Known rows, with every way that one mark hangs from another:
Z_245{Z_317{Z_732{Z_594{Z_968{Z_734}} Z_836 Z_945}}}: [-0.13  0.73 -1.67 -0.65 -0.95 -0.21 -2.07 -1.23 -2.46  0.64 -0.78 -0.65
 -0.78  2.40 -1.54  1.64  0.67 -1.24  0.13  0.23 -2.13  1.59]
Z_732{Z_317 Z_594{Z_968{Z_734{Z_241}}} Z_836 Z_945}: [ 0.79  0.65 -2.91  2.30 -0.54 -0.60 -0.96 -0.69 -3.25 -0.12 -0.43 -1.19
  0.96  0.25  2.83  1.60  0.73 -1.42  0.88  0.29  0.41  0.19]
Z_968{Z_594{Z_732} Z_734{Z_241{Z_824}}}: [ 1.88  0.66 -0.20 -5.50  1.70 -2.49 -2.23  1.46 -1.59 -2.89 -0.67  0.37
  0.69 -1.74 -1.85 -0.61 -0.01 -1.71 -1.12 -0.15 -1.27  4.25]
Z_945{Z_732{Z_317{Z_245} Z_594{Z_968} Z_836}}: [-0.51  0.81 -1.84  1.27 -1.76  0.74 -0.49 -1.44 -3.13  0.48  0.66 -0.72
 -0.65  0.61  0.18 -0.84 -0.15  1.69  0.25  0.86 -4.00 -0.21]
Z_836{Z_732{Z_594{Z_968{Z_734}} Z_945}}: [-0.11  0.36 -0.52  0.73 -0.18 -1.37 -3.86 -1.63 -0.30 -0.27 -2.59  0.09
  0.27 -1.17 -1.55 -0.93  0.96 -0.01 -0.64  0.96 -0.02  1.93]
Z_968{Z_594{Z_732} Z_734{Z_241}}: [ 0.64  0.07 -0.05 -5.66  1.43 -2.37 -1.57  1.57 -2.84 -1.70  0.66  0.15
  0.47 -1.38 -2.83 -0.86 -0.25 -2.23 -0.70  1.70 -1.21  4.38]
Z_732{Z_594 Z_836}: [-0.16  0.34 -1.13  3.06 -1.96 -0.30 -0.03  1.15 -2.53 -0.43 -0.32 -0.04
 -0.65 -0.76  0.26 -2.36  1.78 -0.04 -0.82  3.75 -0.51  2.02]
Z_245{Z_317{Z_732{Z_594 Z_836 Z_945}}}: [-0.56  1.09 -1.46  4.24 -1.65 -0.28 -0.97  0.31 -2.05  0.49  0.02 -0.59
 -1.03  1.94 -0.62  0.19  0.17 -0.13 -0.48  0.74 -1.48  2.00]
Z_734{Z_241{Z_824} Z_968{Z_594{Z_732}}}: [ 3.30  1.21 -0.26 -5.51  0.47 -1.82 -3.01  2.54 -1.64 -2.21 -0.89 -0.03
 -0.42 -2.24 -0.81 -2.15 -1.14 -2.41 -1.18 -3.69 -2.56  2.02]
Z_734{Z_241{Z_824} Z_968{Z_594{Z_732{Z_945}}}}: [ 3.24  1.35 -0.62 -2.76  0.57 -1.89 -2.80  2.94 -0.54 -2.01 -1.24 -0.17
  0.49 -1.97  0.43 -1.26 -1.72 -2.26 -1.32 -5.50 -1.55  2.27]
Z_968{Z_594{Z_732{Z_836 Z_945}} Z_734{Z_241{Z_824}}}: [ 1.15  0.98 -1.25 -2.10  1.18 -1.83 -1.70  1.89 -1.44 -2.48  0.06 -0.40
  1.91 -0.84  0.22  1.01  0.25 -2.52 -1.01 -0.99 -0.54  3.29]
Z_968{Z_594{Z_732{Z_317}}}: [ 0.81  0.83  0.29  0.99 -0.59 -0.83  1.21  1.81 -2.41 -0.66  0.05  0.00
 -0.26 -2.00 -2.80 -1.71 -0.57 -0.33 -1.23  1.92 -2.36  3.75]
Z_732{Z_594{Z_968} Z_945}: [ 1.42  0.21 -0.41  2.28 -1.79 -0.31 -0.63  1.24 -0.61 -0.05 -2.20  0.07
 -0.24 -2.08  0.30 -1.93 -0.03  0.40 -1.16 -0.20 -0.60  2.21]
Z_317{Z_245 Z_732{Z_594}}: [ 0.36  0.84 -1.20  1.58 -0.57 -1.46 -1.78 -0.91 -1.36 -1.10 -1.05  0.48
 -0.72  0.35 -2.58 -1.31 -0.54  1.90 -0.59  1.51 -1.79  1.96]
Z_245{Z_317{Z_732{Z_594{Z_968} Z_836 Z_945}}}: [ 0.66  0.92 -1.53  1.13 -2.40  0.17 -1.78  0.22 -1.76  0.96 -0.43 -0.90
 -1.09  1.44 -1.19  0.54 -0.07 -0.82 -0.39 -0.80 -2.72  1.09]
Z_734{Z_241 Z_968{Z_594}}: [ 2.21  0.37 -1.00 -4.40 -0.01 -1.96 -2.96  2.79 -3.59 -0.85 -0.61 -0.07
 -1.64 -2.62 -1.30 -1.92 -0.25 -1.58 -0.14 -1.97 -1.32  0.84]
Z_968{Z_734}: [-0.34 -0.04 -0.72 -1.69  0.83 -1.17 -2.15  1.32 -3.01  0.36 -1.19  0.78
 -0.61 -1.67 -3.32 -2.60  1.24 -0.32 -0.60  3.63  0.45  3.73]
Z_245{Z_317{Z_732{Z_594 Z_945}}}: [-0.12  0.92 -0.54  3.59 -1.08 -0.98 -1.27  0.11 -1.09  0.15 -1.07 -0.04
 -1.21  0.83 -1.49 -0.68 -0.43  0.92 -0.84 -0.05 -1.18  3.16]
Z_734{Z_241{Z_824} Z_968{Z_594{Z_732{Z_836}}}}: [ 2.73  1.40 -1.29 -4.77 -0.31 -1.18 -2.75  2.84 -2.40 -1.98  0.18 -0.55
 -0.16 -1.20  0.03 -1.11 -0.39 -3.40 -0.86 -2.80 -2.72  0.91]
Z_732{Z_594{Z_968} Z_836 Z_945}: [ 1.01  0.36 -1.35  2.86 -2.46  0.35 -0.31  1.42 -1.34  0.25 -1.04 -0.51
  0.06 -1.17  1.20 -1.05  0.89 -0.53 -0.82  0.65 -0.81  1.14]
Z_945{Z_732{Z_836}}: [-1.85  0.26 -0.56  0.87 -0.73  0.00 -1.59  2.16 -3.42  1.20  1.88 -0.08
 -0.60 -0.70 -2.44 -3.42  0.95 -0.14 -1.27  3.31 -1.29  2.00]

Rows:
[-0.01  0.82 -0.36  0.89 -1.22 -1.03 -1.56 -0.26 -2.18  0.04 -0.74  0.17
 -2.14  0.80 -2.72 -1.55 -0.12  0.76 -0.72  1.72 -2.26  2.88] | Z_245{Z_317{Z_732{Z_594}}}
[ 1.26  1.49 -2.20  0.81 -0.58  0.07 -0.57  1.58 -3.05 -0.30  0.09 -0.74
  0.07  0.51 -0.10  0.56 -1.28 -1.53  0.22 -3.04 -3.59  0.97] | Z_734{Z_968{Z_594{Z_732{Z_317{Z_245} Z_836 Z_945}}}}
[ 0.08  0.23 -0.22 -1.90 -0.39 -1.38 -4.19 -2.09 -1.29 -0.47 -2.28  0.31
 -0.69 -1.24 -2.83 -1.74  1.44 -0.16 -0.58  2.73 -0.99  1.61] | Z_836{Z_732{Z_594{Z_968{Z_734}}}}
[ 1.85  0.74 -0.39 -2.90  1.90 -2.49 -2.25  1.66 -0.60 -2.81 -0.99  0.15
  1.43 -1.59 -0.75  0.11 -0.58 -1.51 -1.30 -1.82 -0.27  4.41] | Z_968{Z_594{Z_732{Z_945}} Z_734{Z_241{Z_824}}}
[-0.27  1.28 -1.91  6.99 -0.38 -1.10 -2.78 -1.92 -0.53 -0.69 -2.12 -0.19
  0.16 -0.83 -0.19 -0.54 -0.57  2.71 -0.02  0.00 -0.62  1.56] | Z_836{Z_732{Z_317{Z_245} Z_594 Z_945}}
[ 0.58  0.93 -2.06  6.50 -0.74 -0.56  0.11 -0.54 -1.48 -0.69 -1.85  0.00
  0.01 -0.67  1.22 -0.54 -0.46  2.62  0.06 -0.14 -0.61  2.34] | Z_732{Z_317{Z_245} Z_594 Z_945}
[-1.69  0.89 -1.92  4.16 -1.07  0.19  0.07 -1.50 -3.31 -0.10  1.16 -0.36
 -0.62  1.23  0.47 -1.17  0.43  2.44  0.12  2.40 -2.64  0.95] | Z_945{Z_732{Z_317{Z_245} Z_594 Z_836}}
[ 0.10  1.00 -2.43  3.04 -0.24 -0.63 -2.73  1.48 -1.87  0.44  0.12 -0.39
  0.56  0.39 -2.66  0.27 -0.66  0.02 -0.41 -0.07 -1.06  1.42] | Z_317{Z_245 Z_732{Z_836 Z_945}}
[-0.13  0.61 -0.10  2.41 -1.66 -0.02  0.24 -1.11 -2.37  0.76 -0.10 -0.18
 -1.10 -0.84 -0.37 -2.57 -0.33  1.75 -0.77  1.20 -2.24  1.05] | Z_945{Z_732{Z_317 Z_594{Z_968}}}
[ 0.44  0.89 -1.27  4.52 -0.51 -1.44 -1.34 -0.48 -0.37 -0.99 -1.40  0.28
  0.13  0.31 -1.09 -0.37 -1.13  2.13 -0.74 -0.35 -0.85  2.21] | Z_317{Z_245 Z_732{Z_594 Z_945}}
[ 1.06  1.17 -1.43  2.81 -1.46  1.04 -0.03  2.44 -2.00  1.60  0.30 -1.05
  1.07 -0.86 -0.76 -0.81 -0.88 -2.40 -0.77 -0.07 -2.08  1.94] | Z_594{Z_732{Z_317 Z_836 Z_945} Z_968}
[ 1.56  0.94 -0.31 -0.81 -0.98  0.35 -0.53  1.74 -2.20  1.23 -0.43 -0.32
  0.06 -1.86 -2.78 -2.43 -1.26 -1.52 -0.89  0.97 -2.74  2.70] | Z_594{Z_732{Z_317} Z_968}
[ 0.10  0.93 -2.97  2.31 -0.65  0.32 -1.02  1.26 -3.99  0.59  0.03 -0.42
 -0.49 -0.97 -1.59 -0.84  0.29  0.54  0.55  1.88 -2.06  1.41] | Z_732{Z_317{Z_245} Z_836}
[ 0.90  1.16 -1.80  4.19 -1.08 -0.49 -3.28 -1.86 -0.14 -0.15 -2.55 -0.46
  0.02 -1.19 -0.62 -0.06 -0.88  1.86  0.10 -1.44 -1.95  0.64] | Z_836{Z_732{Z_317{Z_245} Z_594{Z_968} Z_945}}
[ 0.61  0.84 -0.69 -0.02  0.39 -0.09 -0.79  0.81 -1.83  1.12 -1.07 -0.27
  1.03 -0.69 -1.78 -0.71 -0.92 -1.84 -0.60  0.26 -1.05  3.40] | Z_594{Z_732{Z_317 Z_945} Z_968{Z_734}}
[ 0.02  1.04 -2.20  5.11 -1.19 -0.78 -1.42 -0.36 -1.28 -0.69 -0.25 -0.33
  0.49  1.24 -0.36  0.47 -0.17  0.97 -0.46  0.31 -1.16  1.16] | Z_317{Z_245 Z_732{Z_594 Z_836 Z_945}}
[-1.20  0.72 -1.28  1.52  0.47 -0.28 -1.75  0.15 -3.23  0.91  0.55  0.17
 -0.92 -0.85 -2.72 -2.51 -1.09  2.50 -0.10  1.08 -2.41  2.32] | Z_945{Z_732{Z_317{Z_245}}}
[ 2.51  0.59 -1.53 -6.18  1.04 -1.53 -4.47  1.19 -1.80 -0.77 -2.11  0.12
  0.15 -2.74 -1.65 -1.25  0.17 -1.41 -0.29 -0.92 -0.41  2.01] | Z_594{Z_968{Z_734{Z_241{Z_824}}}}
[-0.10  1.23 -1.84  2.13  0.22 -0.93 -4.04 -0.32 -2.11  0.47 -1.17  0.01
 -0.71 -2.00 -3.72 -1.66 -0.45  1.42  0.14  1.29 -1.68  1.67] | Z_836{Z_732{Z_317{Z_245}}}
[-1.22  0.76 -1.02  3.67 -0.41 -0.48 -0.28 -1.73 -2.53 -0.28  0.07  0.17
 -0.96  0.27 -0.39 -2.27 -0.68  3.36 -0.18  1.55 -2.35  1.94] | Z_945{Z_732{Z_317{Z_245} Z_594}}
[ 0.32  0.77 -3.12  2.21 -0.68  0.26 -0.63 -1.69 -2.74 -0.11 -1.70 -0.63
  0.37  0.83  1.25  1.70  0.50  0.52  1.04  0.32 -1.38  0.73] | Z_732{Z_317{Z_245} Z_594{Z_968{Z_734}} Z_836 Z_945}
[ 1.97  0.91 -1.63 -6.69  0.65 -0.66 -3.60  1.55 -1.97 -0.76 -0.17 -0.56
  1.16 -0.70 -1.19 -0.71  0.04 -3.84 -0.59  0.02 -1.97  2.02] | Z_594{Z_732{Z_836} Z_968{Z_734{Z_241{Z_824}}}}
[ 0.42  0.50 -0.64 -3.94 -0.60 -0.91 -2.82 -1.81 -2.48  0.35 -1.73  0.14
 -2.09  1.38 -3.53 -0.10  0.18 -0.27 -0.04  1.17 -2.75  2.32] | Z_245{Z_317{Z_732{Z_594{Z_968{Z_734}}}}}
[-1.30  0.64 -0.06  5.48 -0.92 -0.59  0.61 -1.12 -2.56  0.19  0.54  0.12
 -1.03 -0.43 -0.16 -3.01  0.12  2.35 -0.98  2.75 -0.89  1.95] | Z_945{Z_732{Z_317 Z_594}}
[ 0.89  0.68 -2.88 -4.23  0.13 -1.57 -3.69 -1.97 -3.14 -1.05  0.02 -0.65
  0.35  1.76 -1.20  1.84  0.03 -1.10  0.94  0.33 -2.24 -0.27] | Z_317{Z_245 Z_732{Z_594{Z_968{Z_734{Z_241}}} Z_836}}
[ 0.74  0.40 -1.06  0.45 -0.65 -0.48 -0.44 -1.70 -2.91  0.12 -1.99  0.04
 -0.68 -0.80 -0.64 -0.70  0.83  0.61  0.18  2.35 -0.84  1.69] | Z_732{Z_317 Z_594{Z_968{Z_734}}}
